Each row was made from one small tree. The marks that hang from a mark follow it in brackets, in the order of their numbers. Every link used is in the known rows. Write each row's tree.
Known rows:
J871(J491(J279 J600 J626)): [ 0.09  0.08  0.24 -0.19 -0.25  0.24  0.06  0.12  0.27  0.52  0.13  0.27
 -0.16  0.05  0.11  0.00 -0.03  0.28 -0.10 -0.02  0.14]
J907(J491(J350 J626)): [ 0.09  0.12  0.18 -0.30 -0.08  0.30  0.08  0.05  0.13  0.05 -0.01  0.27
  0.00 -0.02  0.18 -0.02  0.15  0.06 -0.14  0.13  0.28]
J907(J139 J491(J519 J600)): [ 0.03  0.14  0.14 -0.29 -0.09  0.39  0.06  0.15  0.23  0.27  0.12  0.18
  0.08  0.00 -0.01  0.17 -0.07  0.33 -0.33  0.03  0.46]
J519(J491): [ 0.10  0.13  0.19 -0.34 -0.24  0.32 -0.05  0.10  0.32 -0.03  0.11  0.40
  0.06  0.05  0.01  0.23  0.09  0.08 -0.13  0.30  0.04]
J154(J279): [ 0.13  0.05  0.15 -0.39 -0.24  0.32 -0.06  0.08  0.29 -0.05  0.09  0.35
  0.05  0.02  0.09  0.16  0.07  0.15 -0.09  0.29  0.32]
J519(J491(J350 J600)): [ 0.08  0.04  0.14 -0.35 -0.25  0.25  0.07  0.10  0.28  0.11  0.18  0.37
  0.07  0.06 -0.06  0.24  0.04 -0.01 -0.25  0.02  0.05]
J5(J491): [ 0.13 -0.02  0.15 -0.34 -0.11  0.37 -0.06  0.09  0.30 -0.04  0.01  0.31
 -0.05  0.02  0.09  0.18  0.12  0.10 -0.32  0.33  0.28]
J519(J491(J626)): [ 0.09  0.03  0.22 -0.31 -0.24  0.30 -0.01  0.07  0.30  0.05  0.04  0.38
  0.02  0.02  0.10  0.12  0.08  0.09 -0.07  0.17  0.07]
J907(J139 J491(J279)): [ 0.07  0.28  0.20 -0.21 -0.08  0.39  0.00  0.23  0.24  0.21  0.03  0.22
  0.02  0.02  0.09  0.15  0.01  0.35 -0.21  0.46  0.37]
J350(J491(J519 J600 J626 J871)): [ 0.04 -0.28  0.12 -0.31 -0.19  0.28  0.14 -0.13  0.16  0.55 -0.03  0.19
 -0.02  0.08 -0.01  0.13 -0.03  0.26 -0.15 -0.34  0.28]
J907(J491(J350)): [ 0.10  0.22  0.16 -0.33 -0.08  0.31  0.03  0.06  0.15 -0.02  0.07  0.29
  0.03  0.00  0.08  0.07  0.16  0.05 -0.19  0.26  0.26]
J871(J491(J279 J350 J519 J600)): [ 0.11  0.09  0.17 -0.32 -0.24  0.22  0.18  0.07  0.25  0.63  0.12  0.22
 -0.05  0.10 -0.08  0.10 -0.08  0.21 -0.14 -0.09  0.14]
J491(J279 J519): [ 0.10 -0.01  0.23 -0.41 -0.20  0.33  0.05  0.08  0.30  0.53 -0.06  0.24
 -0.10  0.07  0.00  0.23 -0.04  0.25 -0.06  0.28  0.12]
J907(J491): [ 0.09  0.22  0.19 -0.31 -0.10  0.34 -0.07  0.10  0.19 -0.02  0.10  0.30
 -0.01 -0.01  0.12  0.07  0.14  0.16 -0.17  0.31  0.28]
J279(J491(J519 J600 J907)): [ 0.04 -0.28  0.14 -0.32 -0.26  0.31  0.04 -0.05  0.24  0.46  0.12  0.13
  0.08  0.03 -0.11  0.12 -0.09  0.14 -0.23  0.07  0.19]
J5(J491(J279 J350 J600 J626)): [ 0.11 -0.20  0.16 -0.27 -0.16  0.29  0.14  0.12  0.24  0.46 -0.01  0.23
 -0.14  0.05  0.08  0.12  0.01  0.10 -0.32 -0.02  0.30]
J154(J279(J491(J519))): [ 0.15 -0.13  0.17 -0.41 -0.28  0.36  0.00  0.14  0.27  0.19  0.03  0.26
  0.15  0.05 -0.03  0.16 -0.04  0.17 -0.07  0.20  0.34]
J871(J491(J350 J519 J626)): [ 0.13  0.06  0.18 -0.36 -0.18  0.26  0.17 -0.08  0.21  0.25 -0.03  0.24
  0.03  0.03  0.08 -0.02  0.05  0.11 -0.04 -0.06  0.13]
J279(J491(J871)): [ 0.10 -0.16  0.18 -0.33 -0.18  0.29 -0.01  0.02  0.22  0.18  0.02  0.23
  0.13  0.03  0.02  0.17  0.06  0.01 -0.19  0.25  0.13]
J350(J491(J626 J871 J907)): [ 0.02 -0.25  0.09 -0.22 -0.18  0.27  0.05 -0.32  0.12  0.24 -0.04  0.17
  0.04  0.03  0.07 -0.02  0.11  0.17 -0.09  0.05  0.25]
J350(J491(J279)): [ 0.11  0.09  0.17 -0.24 -0.19  0.35 -0.04  0.05  0.27  0.29 -0.04  0.33
 -0.14  0.10  0.02  0.20  0.07  0.31 -0.11  0.36  0.16]
J491(J279 J350 J600 J626 J871): [ 0.06 -0.23  0.18 -0.32 -0.19  0.18  0.20 -0.03  0.17  0.66 -0.01  0.18
 -0.05  0.06  0.07  0.12 -0.02  0.06 -0.16 -0.13  0.15]
J350(J491(J519 J626 J871 J907)): [ 0.02 -0.32  0.08 -0.29 -0.18  0.29  0.12 -0.35  0.12  0.45 -0.08  0.11
  0.05  0.05  0.01 -0.01  0.04  0.23 -0.03 -0.10  0.28]
J907(J139 J491(J279 J350 J519)): [ 0.09  0.20  0.16 -0.32 -0.07  0.38  0.16  0.14  0.19  0.42 -0.05  0.16
  0.09  0.04 -0.01  0.16 -0.04  0.29 -0.17  0.25  0.39]
J279(J491): [ 0.13 -0.03  0.20 -0.32 -0.19  0.36 -0.07  0.13  0.29  0.06  0.01  0.29
  0.05  0.02  0.05  0.19  0.06  0.07 -0.20  0.40  0.08]
J871(J491(J350)): [ 0.14  0.23  0.15 -0.32 -0.17  0.25  0.06 -0.01  0.24 -0.02  0.10  0.32
  0.05  0.03  0.05  0.06  0.13  0.04 -0.14  0.21  0.08]

Write each row's tree:
[ 0.08  0.08  0.17 -0.30 -0.10  0.22  0.13  0.03  0.08  0.39  0.03  0.19
  0.04  0.05  0.04  0.07  0.10  0.09 -0.11  0.15  0.29] => J907(J491(J279 J350 J871))
[ 0.00 -0.14  0.11 -0.22 -0.20  0.29  0.10 -0.17  0.22  0.14  0.04  0.17
  0.26  0.01  0.03  0.07  0.00  0.13 -0.13  0.12  0.21] => J519(J491(J626 J871 J907(J139)))
[ 0.09 -0.09  0.16 -0.32 -0.17  0.38  0.05 -0.08  0.24  0.28 -0.14  0.27
 -0.08  0.06  0.07  0.12  0.05  0.29 -0.07  0.03  0.23] => J350(J491(J519 J626))
[ 0.04 -0.26  0.08 -0.44 -0.17  0.22  0.17 -0.31  0.13  0.40 -0.01  0.10
  0.16  0.04 -0.07  0.09  0.02 -0.01 -0.10  0.04  0.19] => J491(J350 J519 J871 J907)
[ 0.11 -0.20  0.18 -0.29 -0.21  0.28  0.09  0.08  0.23  0.26  0.01  0.24
  0.03  0.01  0.06  0.12  0.01 -0.02 -0.26  0.00  0.12] => J279(J491(J350 J600 J626))
[-0.01 -0.41  0.12 -0.35 -0.22  0.21  0.15 -0.26  0.15  0.63  0.05  0.07
  0.04  0.02  0.01  0.02 -0.07  0.13 -0.12 -0.26  0.26] => J491(J519 J600 J626 J871 J907)
[ 0.00 -0.19  0.14 -0.24 -0.32  0.18  0.08 -0.06  0.20  0.59  0.23  0.20
  0.08  0.09 -0.13  0.13 -0.06  0.13 -0.13  0.00  0.12] => J519(J491(J279 J600 J871 J907))
[ 0.09 -0.16  0.20 -0.35 -0.16  0.21  0.18 -0.06  0.17  0.51 -0.12  0.19
 -0.02  0.05  0.11  0.09  0.05  0.04 -0.05  0.09  0.13] => J491(J279 J350 J626 J871)
[ 0.06 -0.14  0.10 -0.42 -0.18  0.28  0.11 -0.22  0.21  0.27 -0.01  0.16
  0.08  0.03 -0.04  0.11  0.03  0.05 -0.12  0.19  0.15] => J491(J350 J519 J907)
[ 0.04 -0.30  0.21 -0.36 -0.22  0.23  0.17 -0.01  0.21  0.89 -0.03  0.14
 -0.08  0.07  0.02  0.14 -0.12  0.24 -0.09 -0.22  0.23] => J491(J279 J519 J600 J626 J871)
[ 0.06  0.14  0.21 -0.24 -0.16  0.30 -0.01  0.22  0.20  0.44  0.17  0.26
 -0.13  0.04  0.05  0.10  0.01  0.27 -0.21  0.15  0.30] => J907(J491(J279 J600))
[ 0.07 -0.09  0.16 -0.38 -0.08  0.25  0.21 -0.10  0.04  0.37 -0.06  0.14
  0.10  0.00  0.09 -0.03  0.07  0.07 -0.07 -0.17  0.35] => J907(J491(J350 J519 J626 J871))
[ 0.04  0.08  0.16 -0.23 -0.03  0.34  0.07  0.02  0.13  0.11 -0.01  0.16
  0.14 -0.04  0.18  0.04  0.07  0.22 -0.20  0.12  0.43] => J907(J139 J491(J626 J871))
[ 0.11 -0.23  0.11 -0.36 -0.31  0.34  0.01 -0.03  0.22  0.22  0.07  0.17
  0.20  0.03 -0.07  0.06 -0.06  0.16 -0.06  0.20  0.37] => J154(J279(J491(J519 J907)))
[ 0.02 -0.14  0.11 -0.18 -0.20  0.36  0.00  0.02  0.28  0.17  0.14  0.14
  0.18  0.00 -0.05  0.18 -0.07  0.17 -0.38  0.29  0.24] => J279(J491(J600 J907(J139)))
[ 0.03 -0.22  0.12 -0.30 -0.23  0.18  0.16 -0.24  0.14  0.20  0.05  0.21
  0.20  0.03  0.01  0.00  0.09 -0.08 -0.05 -0.02  0.11] => J519(J491(J350 J626 J871 J907))
[ 0.14 -0.13  0.13 -0.33 -0.28  0.28  0.04  0.16  0.24  0.12  0.15  0.29
  0.15  0.04 -0.04  0.18 -0.01  0.02 -0.24  0.05  0.31] => J154(J279(J491(J350 J600)))
[ 0.00 -0.04  0.09 -0.24 -0.17  0.34  0.01 -0.07  0.30  0.15  0.14  0.18
  0.09  0.00  0.00  0.19 -0.04  0.21 -0.35  0.26  0.26] => J491(J600 J907(J139))
[-0.01 -0.19  0.10 -0.28 -0.29  0.19  0.05 -0.14  0.20  0.30  0.26  0.22
  0.15  0.05 -0.10  0.12  0.01  0.05 -0.20 -0.05  0.13] => J519(J491(J600 J871 J907))
[ 0.08 -0.05  0.12 -0.31 -0.21  0.23  0.18 -0.25  0.16  0.30  0.03  0.15
  0.07  0.02  0.04 -0.13  0.04  0.08 -0.01 -0.05  0.17] => J871(J491(J350 J519 J626 J907))
[ 0.09  0.28  0.17 -0.24 -0.06  0.36  0.09  0.17  0.20  0.20  0.00  0.22
  0.07  0.03  0.06  0.15  0.04  0.23 -0.23  0.40  0.36] => J907(J139 J491(J279 J350))
[ 0.04  0.05  0.05 -0.18 -0.14  0.41 -0.02 -0.16  0.25 -0.03  0.00  0.22
  0.10  0.03  0.00  0.16  0.06  0.32 -0.26  0.43  0.28] => J350(J491(J907(J139)))
[ 0.08 -0.23  0.15 -0.27 -0.20  0.29  0.08 -0.13  0.18  0.17 -0.04  0.17
  0.11 -0.01  0.07 -0.02  0.08 -0.05 -0.14  0.23  0.11] => J279(J491(J350 J626 J907))
[ 0.00 -0.33  0.17 -0.24 -0.24  0.18  0.12 -0.15  0.16  0.73  0.07  0.11
 -0.06  0.04  0.06  0.02 -0.05  0.16 -0.11 -0.06  0.21] => J491(J279 J600 J626 J871 J907)
[ 0.10  0.16  0.14 -0.29 -0.21  0.22  0.08  0.02  0.25  0.13  0.21  0.31
  0.02  0.04  0.01  0.08  0.06  0.07 -0.25 -0.02  0.09] => J871(J491(J350 J600))
[ 0.12 -0.20  0.23 -0.36 -0.20  0.36  0.04  0.07  0.27  0.34 -0.11  0.21
  0.03  0.02  0.07  0.11 -0.01  0.12 -0.09  0.13  0.15] => J279(J491(J519 J626))
[ 0.07 -0.13  0.15 -0.26 -0.14  0.30  0.04 -0.14  0.17  0.19 -0.08  0.27
 -0.02  0.05  0.11  0.09  0.12  0.19 -0.11  0.02  0.22] => J350(J491(J626 J871))
[ 0.06 -0.13  0.19 -0.33 -0.21  0.21  0.06  0.05  0.24  0.60  0.09  0.21
 -0.06  0.07  0.00  0.22 -0.04  0.16 -0.20  0.06  0.16] => J491(J279 J600 J871)
[ 0.10 -0.28  0.18 -0.35 -0.22  0.30  0.16  0.06  0.23  0.46 -0.04  0.18
  0.04  0.03 -0.01  0.13 -0.06  0.04 -0.21 -0.15  0.16] => J279(J491(J350 J519 J600 J626))
[ 0.05 -0.03  0.11 -0.20 -0.23  0.18  0.13 -0.19  0.17  0.23  0.18  0.19
  0.02  0.00  0.06 -0.12  0.04  0.06 -0.17 -0.12  0.16] => J871(J491(J350 J600 J626 J907))
[ 0.09 -0.15  0.14 -0.25 -0.18  0.33 -0.02 -0.03  0.25  0.30  0.03  0.19
 -0.07  0.04  0.02  0.08  0.06  0.17 -0.24  0.39  0.29] => J5(J491(J279 J907))
[ 0.08  0.06  0.17 -0.27 -0.26  0.26  0.07 -0.11  0.23  0.53  0.10  0.15
 -0.02  0.07 -0.05 -0.03 -0.04  0.29  0.01  0.22  0.15] => J871(J491(J279 J519 J907))
